Each row was made from one small tree. Brackets hold a mark, then the marks that hang from it, in alphabetical order. Every link used is in the known rows. Write each row's tree.
Known rows
[tasu luki vepas]: [-47  28 -68  54 -20 -22   6 -22 -14  -9 -29 -15  13  39   1   8  -8 -26
 -30   6  37 -14 -28 -42  -8  45  35]
[risi netepev padoka]: [-22  20  19  57 -12 -29  -6 -39  -5 -17 -39 -13  -3  85 -15  12  19  -6
 -28  -2  37  20 -39 -10 -30  52  28]
[mogem [tede [netepev [risi [padoka litop]]]]]: [-14  16 -23  44  -9 -56  -9 -50 -16 -30 -34  -2 -20  48  32  27  32  -5
 -49 -15   6  10 -44 -14 -45  34  23]
[vepas [tasu luki]]: [-35  27 -60  55 -15 -21  10 -26 -10 -12 -37 -14  19  48  -5   6 -11 -26
 -29   5  26 -14 -37 -40 -14  45  39]
[netepev [risi [padoka tede]]]: [-20  20  -3  46  -4 -37  -1 -15  -4 -16  -9 -30  -4  71 -17   9  28  -2
 -33  -3  29  15 -31 -13 -46  44  13]
[risi netepev [padoka tede]]: [-12  18  26  46   0 -36   0 -22  -6 -15 -17 -29  -5  79 -49  10  18  -2
 -24  -3  32  21 -39   2 -34  46  24]
[vepas [tasu [luki mogem]]]: [-22  26 -59  59 -15 -14   3 -32 -10  -9 -13   0  26  38   6   1 -19 -30
 -28  15  19 -16 -45 -32 -32  43  35]
[netepev [risi padoka] [tede mogem]]: [-16  22  -5  41   3 -23  -8 -23  -3 -15 -14   2   1  65 -24 -17  30  -2
 -30  -2  41  15 -19 -13 -35  48   8]
[padoka litop risi tede]: [-30  16 -10  35 -11 -51  -3 -12 -11 -11  10 -26 -10  81 -38   0  23 -16
 -42  -2  23   0 -24 -12 -34  24   9]
[netepev [risi padoka]]: [-29  22  -9  56 -15 -29  -8 -32  -4 -17 -31 -14  -2  76  16  12  29  -7
 -38  -2  34  15 -31 -24 -42  49  16]
[vepas tasu]: [-32  27 -47  57 -17 -26   2 -32  -9 -17 -54 -14   7  68  -7   4   7 -20
 -21   4  34 -15 -21 -41 -11  47  15]
[padoka [risi [netepev [tede mogem]]]]: [-24  16   9  37   5 -24  -7 -22   6  -7  -8   1  -5  72 -29 -26  27  -4
 -37  -6  41  12 -12   1 -16  41  11]
[padoka litop risi]: [-40  17 -16  45 -23 -43  -9 -30 -10 -11 -11 -11  -9  86  -4   3  23 -19
 -47  -1  29  -1 -23 -24 -31  29  15]
[risi netepev]: [-37  21 -13  57 -15 -25  -8 -38  -3 -17 -44 -14  -2  87 -13   6  17 -14
 -24  -2  43  -5 -25 -15 -20  49  14]
[mogem [tede [netepev [risi padoka]]]]: [-21  19 -35  52  -6 -41 -10 -52  -2 -26 -58  -6 -14  51  50  24  35  -6
 -40 -14  17   4 -39 -21 -45  44  21]
[netepev [risi [padoka linuk [tede mogem]]]]: [-11  17  24  41   1 -27   6 -18  -6  -9   2  -3  -5  69 -44 -20  24  -1
 -43  -2  36  29 -21 -16 -23  31  11]
[tasu [luki [mogem [tede netepev]]] vepas]: [-26  23 -92  54 -11 -25  -4 -47 -13 -13 -32   7   8   5  46  16  -9 -30
 -30   5  13 -27 -44 -29 -30  38  34]
[litop [netepev tede]]: [-36  23 -31  54  -1 -26  -1 -17  -7 -19  -9 -12  -6  76 -47  11  15 -23
 -12 -10  28 -31 -30   5 -28  43   0]
[vepas [tasu [luki [mogem [tede netepev]]]]]: [-15  24 -84  56  -8 -26   0 -52  -9 -16 -40   9  12  13  40  13 -13 -30
 -29   4   2 -26 -53 -28 -36  38  40]
[netepev risi]: [-43  23 -42  57 -18 -26  -9 -31  -1 -17 -37 -15   0  78  18   6  25 -15
 -34  -2  40 -12 -18 -28 -33  46   2]
[litop [netepev risi]]: [-47  23 -30  56 -15 -28  -2 -25  -1 -19 -12 -13 -11  71  16  16  23 -17
 -33 -13  24 -21 -29  -7 -28  45   1]
[linuk netepev [padoka litop tede]]: [-21  27   1  38  -6 -59  11  -1 -19 -26   9 -23 -11  36 -65   5  28 -12
 -31   8  25  18 -57   0 -35  35   0]
[luki [mogem [tede [netepev risi]]]]: [-23  20 -67  57 -10 -30 -19 -55   0 -21 -40  10  -6  43  62  14  23 -20
 -32  -4  16 -23 -33 -16 -54  39   2]
[linuk netepev padoka]: [-38  32 -18  57 -15 -35   2 -20  -4 -23 -38 -11  -1  45 -13   6  33 -15
 -26   9  41  10 -52 -19 -32  50   1]
[tasu [luki mogem] vepas]: [-35  25 -66  58 -20 -13  -2 -28 -14  -4  -4  -1  21  30  11   4 -16 -31
 -29  16  30 -17 -36 -33 -26  43  31]
[tasu [luki [mogem tede]] vepas]: [-28  27 -70  55 -19 -24  -3 -43 -14  -8 -29   2  12  25  47   0 -14 -30
 -24  12  23 -18 -33 -38 -31  38  29]
[linuk padoka]: [-42  32 -31  57 -19 -28  -6 -27  -8 -19 -48 -14   4  77 -12   5  22 -22
 -21   7  46  -3 -43 -31 -38  49   5]

Which tree is each row?
[-19  27   5  38  -4 -64  14   5 -14 -29  27 -24 -15  19 -36  10  36   1
 -47   4  15  30 -56   3 -40  34  -4] : [linuk [netepev risi] [padoka litop tede]]
[-15  26 -62  56 -14 -23   2 -48  -9 -11 -36   3  17  34  43  -1 -18 -31
 -22  12  12 -16 -43 -36 -38  38  34] : [vepas [tasu [luki [mogem tede]]]]
[ -8  18   8  33   1 -38  -7 -22 -16 -19  12   6  -6  61 -42 -14  26   0
 -40  -2  28  22 -24  -5 -35  36  10] : [netepev [risi [padoka litop]] [tede mogem]]
[-26  12  26  42  -4 -50  17  -4 -14 -11  51 -17 -24  71 -62   9  15 -14
 -56 -13   2   8 -36  10 -20   9  10] : [padoka linuk [litop netepev] risi tede]
[-26  16 -41  25  -1 -42  -6 -23 -13 -22   3  -4 -12  50 -41  -6  27 -11
 -39  -9  25 -15 -20  -4 -22  33   2] : [padoka litop [tede mogem [netepev risi]]]
[-28  18 -28  44  -7 -22 -12 -43  -1 -19 -38   7  -3  58   9   1  33  -9
 -40 -10  37   4 -29 -18 -28  50  18] : [tede mogem [netepev [risi padoka]]]
[-29  16   1  29  -1 -37  -2 -14 -10 -12  32   6 -17  69 -47 -15  21 -17
 -38 -13  20  -9 -23  11 -19  27   4] : [padoka [litop [netepev [tede mogem]]] risi]
[-33  22 -29  54   1 -30   1 -10  -2 -21   8 -13 -11  58 -19  14  23 -11
 -29 -14  18 -18 -29   8 -32  43  -4] : [litop [netepev risi tede]]
[-29  15  14  30  -1 -29  -3 -21   8  -3  -7 -14  -7  78 -28 -25  25  -6
 -35  -5  42  11 -13  -4 -16  38  12] : [padoka [risi netepev] [tede mogem]]
[ -8  18 -34  56  -7 -35 -17 -57  -2 -22 -33   8  -7  42  61  20  27 -12
 -38  -3   9   3 -47 -12 -64  42  16] : [luki [mogem [tede [netepev [risi padoka]]]]]
[-21  16  14  45   7 -25  11 -13   2  -8   7  13 -10  44 -47 -31  34  -6
 -48  -1  38  24 -17  -6  -8  25   3] : [padoka [linuk [netepev [tede mogem]]] risi]
[-24  22  -8  41   4 -17  -8 -30  -2 -14 -27   3   0  75 -52 -24  18  -9
 -16  -3  50  -6 -13  -1 -13  49   5] : [risi [netepev [tede mogem]]]
[-23  30 -13  53   3 -44   9   2  -2 -27   1 -11  -7  15 -18   6  41   1
 -40   5  26  25 -51   1 -41  48  -8] : [linuk [netepev risi tede] padoka]
[-26  20 -70  57 -12 -25 -20 -64  -5 -20 -57  10  -1  60  34  11  16 -32
 -16  -2  25 -36 -34 -19 -50  39   6] : [luki [mogem [tede netepev]]]
[-17  21  15  33   3 -36   6 -15   1 -17  -1 -10  -7  41 -23 -16  39   0
 -34  -1  37  26 -29  -5 -28  47   6] : [linuk [netepev [risi [padoka [tede mogem]]]]]
[-43  20 -60  44 -10 -18 -14 -41   2 -19 -44   9  -2  59  12  -5  31 -17
 -35  -9  43 -24 -16 -23 -19  48   4] : [tede mogem [netepev risi]]
[ -4  15  33  45  -3 -52  13 -11 -21 -18  30 -18 -16  63 -58   9  21   2
 -57  -3  11  37 -38  -5 -35  19  18] : [netepev [risi [padoka linuk litop tede]]]
[-19  20   3  53   4 -34   3 -11  -4 -21  15 -12 -12  57 -21  20  25  -2
 -34 -14  11   8 -43  13 -42  44  11] : [litop [netepev [risi padoka] tede]]
[-17  13  21  29   2 -38  -7 -21  -7 -11  16   4 -12  67 -47 -23  23  -2
 -47  -5  30  17 -17   7 -17  30  13] : [padoka litop [risi [netepev [tede mogem]]]]
[-26  30  -8  46  -1 -49  12   4  -1 -24   3 -27  -9  22 -17   6  40  -1
 -39   5  27  25 -51  -3 -40  45  -6] : [linuk [netepev risi] [padoka tede]]
[ -9  10  41  48   3 -45  10 -11 -13 -14  34  -5 -19  62 -62   1  19   2
 -64  -7  11  35 -30  12 -17  13  19] : [padoka linuk litop [risi [netepev tede]]]
[-24  17   8  46  -4 -43  16 -11 -24 -17  32 -16 -20  77 -87  11   7 -21
 -35 -11  10 -10 -36   9 -16  16   5] : [padoka linuk [litop netepev] tede]
[-15  17  14  45  -1 -54  21  -3 -17 -23  35 -15 -20  33 -57   3  28  -1
 -57  -2  13  24 -33   2 -19  17   0] : [padoka [linuk [netepev risi]] litop tede]
[-11  18  27  60   8 -31  15  -7  -9 -18  30  -5 -17  53 -41  18  22   0
 -48 -12   6  23 -44  13 -32  31  14] : [litop [netepev [risi [padoka linuk]] tede]]
[-11  18  34  42   5 -28  15 -20  -9 -12  -5   0  -8  55 -74 -23  26  -7
 -32   2  40  30 -31  -7 -13  33  12] : [risi [padoka [linuk netepev] [tede mogem]]]
[-35  21 -67  53 -10 -38 -10 -51   0 -26 -64  -5 -13  54  53  18  32 -16
 -34 -14  24 -21 -26 -25 -35  41   7] : [mogem [tede [netepev risi]]]
[-19  21   1  33  -2 -29  -5 -22  -2 -12 -12 -13  -2  73 -22 -17  28  -4
 -29  -2  41  14 -19 -16 -34  45   9] : [netepev [risi [padoka [tede mogem]]]]
[-27  17 -37  54   1 -30   6 -22 -10 -17 -23 -15  -8  65 -68  12  18 -20
 -31  -9  29 -17 -30 -11 -20  27  11] : [padoka linuk [tede netepev]]
